Each row was made from one path, in order. Every step used is in the known rows, and no mark comes twice. Write each row's path.
In the rows, zero is written as 128.
Known rows
N, Z, A, J, U, L, H: [ 96 153 154 122 129  92 151 135 139 121  70 128 139 183 128 109 179 117
 122 120 142 182 153  86  97 130 161 106 118  84 122 116 164 109 172 178
 136 116  95 104 146]
C, J, P: [156 140 110 137 137 120 118 149 112 146 166 116 135 106  97 169 160 148
 112 142 125 107 120 159 145 102 107 122 120 119 107 152 104 143 105  97
 130 124 119  91 131]
N, Z, A, J: [137 119 143  88 183  79 127  62 107 144 132 132 111 138 131 176 168 131
 171 114  97 145 145  40  87 151 101 114  86 135 119 164 189 130 135 189
 161  95  97 147 136]
L, H, J, A, Z, K: [132 121 138 149 157 147 115  87 181 120 109 151 133 102 123  71  84  61
 132  73  97  92 159 126 157  87 135 135 170 192 188 136 117 123 179 103
 113 109 156 121 192]
H, J: [135 124 114 134  90 137 108 129 130 150 140 138  97  96 130 119 106 116
 111 111 121 108 111 147 140 143 122 146 128 141 134 114 132 133 104 105
 111 123 147 158 125]
J, N: [153 124 109 129 115 152 103 134 104 132 138 112 132 115 135 140 101 148
 145 161 136 123 107 158 124 142 114 138  93 142 106 125 120 149 109 127
 128 149 162 138 120]
N, Z, A: [132 111 146  86 150  78 139  85 100 142 150 116 125 137 140 163 177 134
 139 126 140 122 155  78  71 167  85  99 107 148 130 138 198 116  95 142
 151 101 121 117 129]
E, P, Z: [167 130 137  81 122 106 102  85  52  91 179 126  70 161 184 113 148 184
 161 164 100 124  94  91 160 128  67 123 135 145  86 129 137 135  76  99
 171 156 150 162  88]
L, H, J, P: [139 165 101 171  99 169 153 175 178 142 137 130 122  75 171  66 115 123
 108 118 146  98 104 162 173 107 153 126 174 110 172 103  68 134 131 102
  96 115 120 122 127]
C, J, N, Z: [127 119 117 114 118 106 130 153 115 130 136 101 160 114 112 201 120 144
 121 133 132 109  97 122  86  96  85 130  75 169  70 131 102 125 154 147
 142 103 123 124 145]
J, U, L, H: [133 165 131 150  63 136 116 181 112 113  91 136 135 172 142  78 147 121
  88 144 163 153 136 180 141 135 163 108 144  86 115  86 137 118 110  85
  95 163 153  89 117]
A, Z: [181 107 130  98 163 124  83  84  87 140 138 145 108 105 112 150 127 137
 172 124  96 115 135  72 150 133 129 130  94 169 124 161 170 145 111 111
 124 171 147 129 132]
V, S, U, L, H, J, C: [134 156 151 182  27 175 165 216 131 125  87 163 214 117 134  96  52 125
 124 107 163 113 144 213 143 128 223 126 189  74 192 109  63 103  95 102
  23 185 148 126  92]
C, J, U, L: [112 124 129 133  83 103  93 173  88 135 108 126 140 174  58 162 164 127
  68 143 141 144 134 188 114 113 129 134 100 106  67 120 142 127 118  92
 117 150 145  83 136]
V, S, U, L, H, J: [148 125 142 156  38 168 158 196 136 144  76 151 171 124 146 105  89 109
 120 101 151 124 141 200 103 161 200 108 194  89 194 116 120 102  83  96
  26 182 141 135  72]
W, L, H, J, P: [161 159  90 163  89 124 164 197 169 150 144 125 106  49 142  59 140 119
 112 134 132  89 130 217 156 122 155 101 182  99 139  67  73 142 132  84
  79 120 148 137 108]
S, U, L, H, J, C: [125 166 132 191  63 185 150 211 143 130  94 173 189  93 131  72  93 111
  76 120 162 115 127 200 138 133 218 140 162  62 154  91  64  99 134  97
  69 171 133 117 149]
C, J: [162 124 118 131 115  92  87 128  92 141 157 136 115 113  88 164 145 133
 114 137 106 102 107 144 118 109  88 138 105 136  93 156 143 133 100  87
 125 137 147 112 127]
L, H, J, N, Z: [107 147 110 152  74 161 164 176 178 131 104 112 151  81 187 101  76 119
 112 101 148  99  85 126 114 101 134 130 128 151 139  83  69 122 178 153
 111  98 124 155 143]
V, S, U, L, H, J, A: [103 109 144 156  54 153 146 204 147 144  64 142 206 166 149 126  86 113
 110  85 149 134 163 222  74 174 194  95 190 110 193 123  91  96 115 107
  22 158 133 125  77]
E, K: [165 103 123 112 132 144  95 106  62 112 168 138 103 114 128 135 130 103
 125 161 103 120 124 146 160 121  91 116 119 145 111 133 163 180  60  55
 123 156 196 110  87]
E, P, Z, A, J, H: [102 149 145 118 194  62 128  43  87  86 141 131  82 179 131 114 134 172
 178 154 107 144 113  36 155 117  87 135 118 119 110 135 132 117 160 162
 189 135  79 153 120]
L, H, J, P, Z, K: [148 153 130 146 139 204 191 111 187 104 168 119 110  94 180  52 117  86
 114 122 129  98 128 125 191  81 109 122 217 141 180  90 103 139 117 119
 157  75 121 133 143]
L, H, J, A, Z: [114 115 127 154 133 131 100 133 175 137  92 146 144 104 142  95  90 112
 131  74 110 102 123 102 149 103 160 133 138 177 167 145  92 122 189 119
  91 132 129 128 153]
V, S: [189 115 136 104  82 110 112 108  64 135 143 123 131 157 147 165 101 151
 185 127 110 116 142 146 131 148 109 109 141 148 151 149 159 137  35  93
  74 160 172 143  59]
L, H, J, U: [105 154 122 181  47 143 131 174 140 140  90 136 133 127 165  72 112 121
  96 110 139 102 111 155 144  95 132 121 146 112 155  87  86 128 148 111
  78 140 146 133 134]
N, Z, K: [173 137 133  77 135 128 139  63  90 106 165 127 113 138 159 149 147  77
 136 112 114 120 165 122 116 136  67  94 128 182 133 101 201 134  78 102
 149  83 158 123 151]
P, J, N, Z, A: [ 74  93 130  97 163 129 164 106 152 119 127 104 137 133 130 197 101 157
 164 133 140 132 118  86  82 133  95 145  68 133 121 156 146 121 153 203
 179 112 111 152 130]
H, J, P, Z: [121 115 118 117 140 188 156 139 148 134 170 107 110 107 153 127 134 145
 127 124 127 118 115 106 165 121 120 137 157 141 134 100  90 151 115 141
 151  81  95 154 106]
S, U, L, H, J: [136 131 118 161  79 179 137 197 149 144  83 161 145  96 141  81 131  93
  75 108 154 132 127 192 104 169 193 124 164  86 156  96 121  96 119 100
  74 176 130 120 130]
E, P: [175 153 127 107 100  84  85  96  49 109 166 138  83 138 170 115 136 167
 145 144 108 116 100 151 156 142  86 120 121 133 102 131 141 133  80  78
 133 177 177 144 112]
J, P, Z: [162 118 122  93 158 166 142 116 107 118 183 104 115 134 163 140 165 161
 148 161 127 133 133 100 157 134 103 115 143 139 116 118 119 156  79 136
 163 107 102 129  90]
N, Z: [155 128 121  84 117 113 122 111  83 126 146 125 114 138 172 166 155 128
 139 117 119 130 136  98  99 158  90  99  98 168 105 108 160 130  87 119
 134 107 132 134 115]
J, N, Z, K: [150 134 128  91 135 158 150  83 109 103 151 103 144 123 158 157 110  95
 142 137 130 122 147 142 102 127  78 112 113 188 123 100 155 138 118 142
 165  86 165 133 163]

Write each row's path
[134 159 116 157  72 148 125 175 172 127 103 143 106  99 127  44 108  81
  79 110 139 132 104 177 145 139 190 148 177  96 147  88 134 111 117  78
  96 138 150 120 123] : U, L, H, J
[166 113 131 109 117 162 104 152  77 143 112 153 150 140 118 155 166 121
 107 149 140 156 158 180  82 207 163 107 117  99 110 120 181 115  68 101
 108 182 137 117 115] : S, U, L
[146  98 148  93 204 106 118  44 113 129 155 131  82 148 118 141 168 149
 179 152  89 145 125  23 123 138  94 136 118 121 117 176 182 142 112 189
 189 114  97 166 109] : P, Z, A, J
[152 120 137 117 182  89 102  66 111 151 139 147  96 126 101 142 159 140
 173 143  93 142 135  77 119 152 115 133 107 108 123 187 187 139 117 162
 150 135 125 144 127] : Z, A, J
[149 111 123 112 157 142 139 132 112 121 187 102 123 125 112 171 170 161
 119 154 118 114 112 107 148  92  83 124 138 132  94 142 101 146 108 128
 173 102  93 114 112] : C, J, P, Z
[127 106 119 134 127  78  80 136 105 136 137 128 144 156  95 180 142 139
 103 121 105 117 126 161  92 120  85 124  97 158  92 158 108 132 127  94
 115 117 135 102 136] : C, J, A
[143 145 145 146 169  89 108  84 102 135 148 154 138 121  89 136 126 157
 176 147 107 132 126  89 154 116 140 151  99  89 127 177 123 137 126 165
 147 137 128 138 150] : Z, A, J, C
[100 100 146 113 150  71 147 128 135 148 143  95 169 114  76 200 134 144
 114 146 150 107 122 104  47 112  77 127  79 151  88 162 137 111 162 166
 169  94 117 110 165] : C, J, N, Z, A
[106  84 131 123 147 122  80 114 139 151 113 136 135 114 110 149  99 115
 135  79 104 115 146 106 134 126 146 147 108 194 135 152 108 132 176 128
 106 123 130 148 151] : H, J, A, Z
[ 76 118 142  90 149  85 153  94 112  90 139 113 117 141 153 179 100 186
 167 144 138 130  98 101 107 120  75 149  88 129 107 163 127 118 159 176
 195 142 136 165 124] : E, P, J, N, Z, A
[129 148 112 146 122 185 174 161 179 121 149 113 118  94 181  69 122 136
 114 125 141 102  96 107 178  92 136 126 189 120 157  91  67 138 125 129
 131  95  94 144 108] : L, H, J, P, Z
[126 150 104 177  83 165 140 176 181 136 107 121 136  74 151  68  63 125
 115 130 150  95  76 167 144 103 152 150 143 126 147 103  67 129 157 128
  98 133 154 150 140] : L, H, J, N
[117 147 106 168 129  77 111 136 105 120 132 136 127 136  81 154 117 115
  95 133 129 108 120 145 132 112  93 133  98 143 104 108 113 116 136  84
 106 133 108  89 145] : C, J, H
[141 115 112 145 117 118  99 151 115 137 138 109 148 103  75 171 104 148
 119 162 131 107  92 158 112  98  99 151  86 138  83 151  97 135 140 124
 132 144 151 119 141] : C, J, N
[132 133 134  95 200 103 154  86 127 146 147 114 132 127 134 175 186 149
 170 124 118 155 161  59 113 148 112 106  98 123 134 160 147 143 143 201
 167  83  71 121 136] : N, Z, A, J, P
[127 156 131 169  67 101 116 196 123 125  87 137 150 163  88 101 158 119
  59 146 149 135 114 186 132  92 150 125 132  81  94 105 119 117 137  77
  98 162 142  69 141] : C, J, U, L, H
[ 94 101 162  98 170 115 120  94 110 120 107 122 105 206  86 139 181 146
 144 161 126 194 154  68 115 143 141 138 113  92  91 141 181 129 140 185
 180 121  90 138 117] : P, Z, A, J, U, L
[112 155 146 151 132  96 120 131 140 133  74 145 129 175 102  81 167 120
 123 149 137 175 143 122 126 132 172 122 139  57 130 137 157 121 155 155
 121 155 125  98 137] : Z, A, J, U, L, H
[123  94 146 115 190 106 154 109 137 137 188  95 131 127  72 167 186 163
 120 167 133 107 132  91 117 102  82 125 138 115 106 172 133 130 114 143
 193  93  86 101 125] : C, J, P, Z, A
[140  84 155  87 169 108 132  67 109 133 171 111  97 144 123 131 167 152
 148 164 130 122 134  63 100 158  80 126 137 127 121 151 192 126  79 139
 179 117 122 139 107] : P, Z, A
[101 103 112 115 140 133  92 123 118 107 122 138 110 173 153 184 110 147
 146 109  98 148 121 142 124 145 101 134  92 136 130 156 115 140 117 133
 134 138 137 142 100] : P, J, A
[148 134 127 125 201 110 125  81 133 155 152 122 116 123 106 142 171 152
 175 151 114 148 143 100 138 146 131 122 119  92 140 178 143 148 126 174
 156 118  99 124 131] : Z, A, J, P
[143  92 123 105 169 111  69  94 106 137 124 130 141 146 124 167 128 135
 165 112 100 130 154  95 130 142 122 121  91 194 123 171 137 135 142 120
 119 148 141 120 138] : J, A, Z
[129 111 125 139 179 114 101  86 129 149 126 122 127 117  94 144 117 155
 181 163 119 142 114  95 108 137 115 152  91 114 118 179 140 143 152 195
 157 139 131 153 143] : Z, A, J, N
[129 140 103 139 116 159 136 152 139 154 154 123 119  86 131 126 124 130
 119 114 135 113 125 158 161 136 138 132 141 130 146 107  91 148 113 116
 117 104 123 139 124] : H, J, P
[ 98 128 145 137 143 155 185 157 212 127 135 111 123 108 116  47 145 111
  88 138 178 134 127 125 140 131 179 144 214  78 155 107 124 114 126 132
 154  89  86 110 118] : U, L, H, J, P, Z, A
[ 83 123 125 144  58 147 112 183 120 143  93 128 125 154 100 117 122 109
  70 115 154 151 139 188 133 143 167 147 127 112 107  78 131 120 129 108
  96 137 147 127 132] : H, J, U, L
[110  84 121 102 190 133  80  93 126 106 110 147 119 153 124 195  98 146
 179  89  86 143 138  80 150 122 131 144  77 168 135 188 127 143 161 143
 139 157 127 145 118] : P, J, A, Z
[110 122 128 115 111 171 164 108 154 123 138 109 138  97 139 140  79  78
 124 103 136 109 139 149 116 110  94 136 128 195 139  85 124 126 150 151
 146  68 150 158 180] : H, J, N, Z, K
[138 170 123 153 101 135 101 163 120 118  69 152 121 177 130  84 147 120
 117 132 120 183 123 139 158 125 182 122 126  76 114 107 123 132 149 135
 104 168 130 118 121] : A, J, U, L, H
[128 169 109 163  93 169 155 204 192 130 120 126 127  83 136  53 125  97
  79 115 166 138 116 198 169 132 207 137 196  89 153  89  99 122 123  92
  96 120 121 104 124] : U, L, H, J, P
[ 91 145 116 159  80 136 108 188 183 126  88 140 131 140 136  64 106  90
  71 101 142 142 120 197 118 146 181 139 171 123 134  91  97 106 143  90
  85 112 141 111 126] : U, L, H, J, A
[127  92 136  97 210 154  93  45 137  92 123 150 112 151 110 180  97  90
 178  92  72 134 167  98 162 108 110 143 112 195 158 185 161 148 152 129
 163 138 151 140 157] : P, J, A, Z, K
[113 103 129  93 172  95  72  79  88  81 125 153 100 163 147 169  95 183
 190 102  74 133 115  99 171 104 112 146  89 168 116 199 107 137 173 121
 152 189 152 158 119] : E, P, J, A, Z
[110 158 126 137  89 181 182 153 201 104 102 116 143  90 141  61  83  43
  81 106 162 126 127 178 119 105 156 140 176 154 146  59 126 106 158 121
 134  80 154 124 181] : U, L, H, J, N, Z, K
[ 90 143 132 122 195  70 147  77 122 118 113 130 127 152 118 169 142 115
 153 111 118 152 156  47 100 148 107 111  74 141 134 117 156 108 175 185
 149  92  60 125 144] : N, Z, A, J, H
[ 98  94 144 120 170 146 176 114 168 146 179 103 112 112 117 121 149 150
 122 139 148 117 142  85 129 136 112 134 163 127 148 137 124 137 122 161
 173  72  84 141 120] : H, J, P, Z, A
[113 107 138  97 146 103 150 108 125 142 140  92 156 127 129 167 135 143
 146 147 162 125 138  98  57 152  91 117  87 154 112 135 157 119 134 177
 160 100 127 126 145] : J, N, Z, A
[ 68 133 136 140  98 126 182 178 211 136  91 102 156  92 117  83  98  94
  89 119 191 135 114 139  74 134 180 144 150 109 134  98 127  94 181 159
 132  88 119 121 159] : U, L, H, J, N, Z, A
[ 99 150 118 147  81 157 126 182 142  92  74 151 111 179 142 102 123 126
 106 132 144 169 112 165 161 115 168 135 127  66 127 102 123 124 128 111
 115 180 137 109  98] : P, J, U, L, H
[129 163  99 155 161 117 102 103  98 111 108 152 101 146 125 137 110 117
 156 129 104 153 129  99 161 136 124 131  91 130 128 107 119 130 148 136
 113 136  92 141 124] : A, J, H
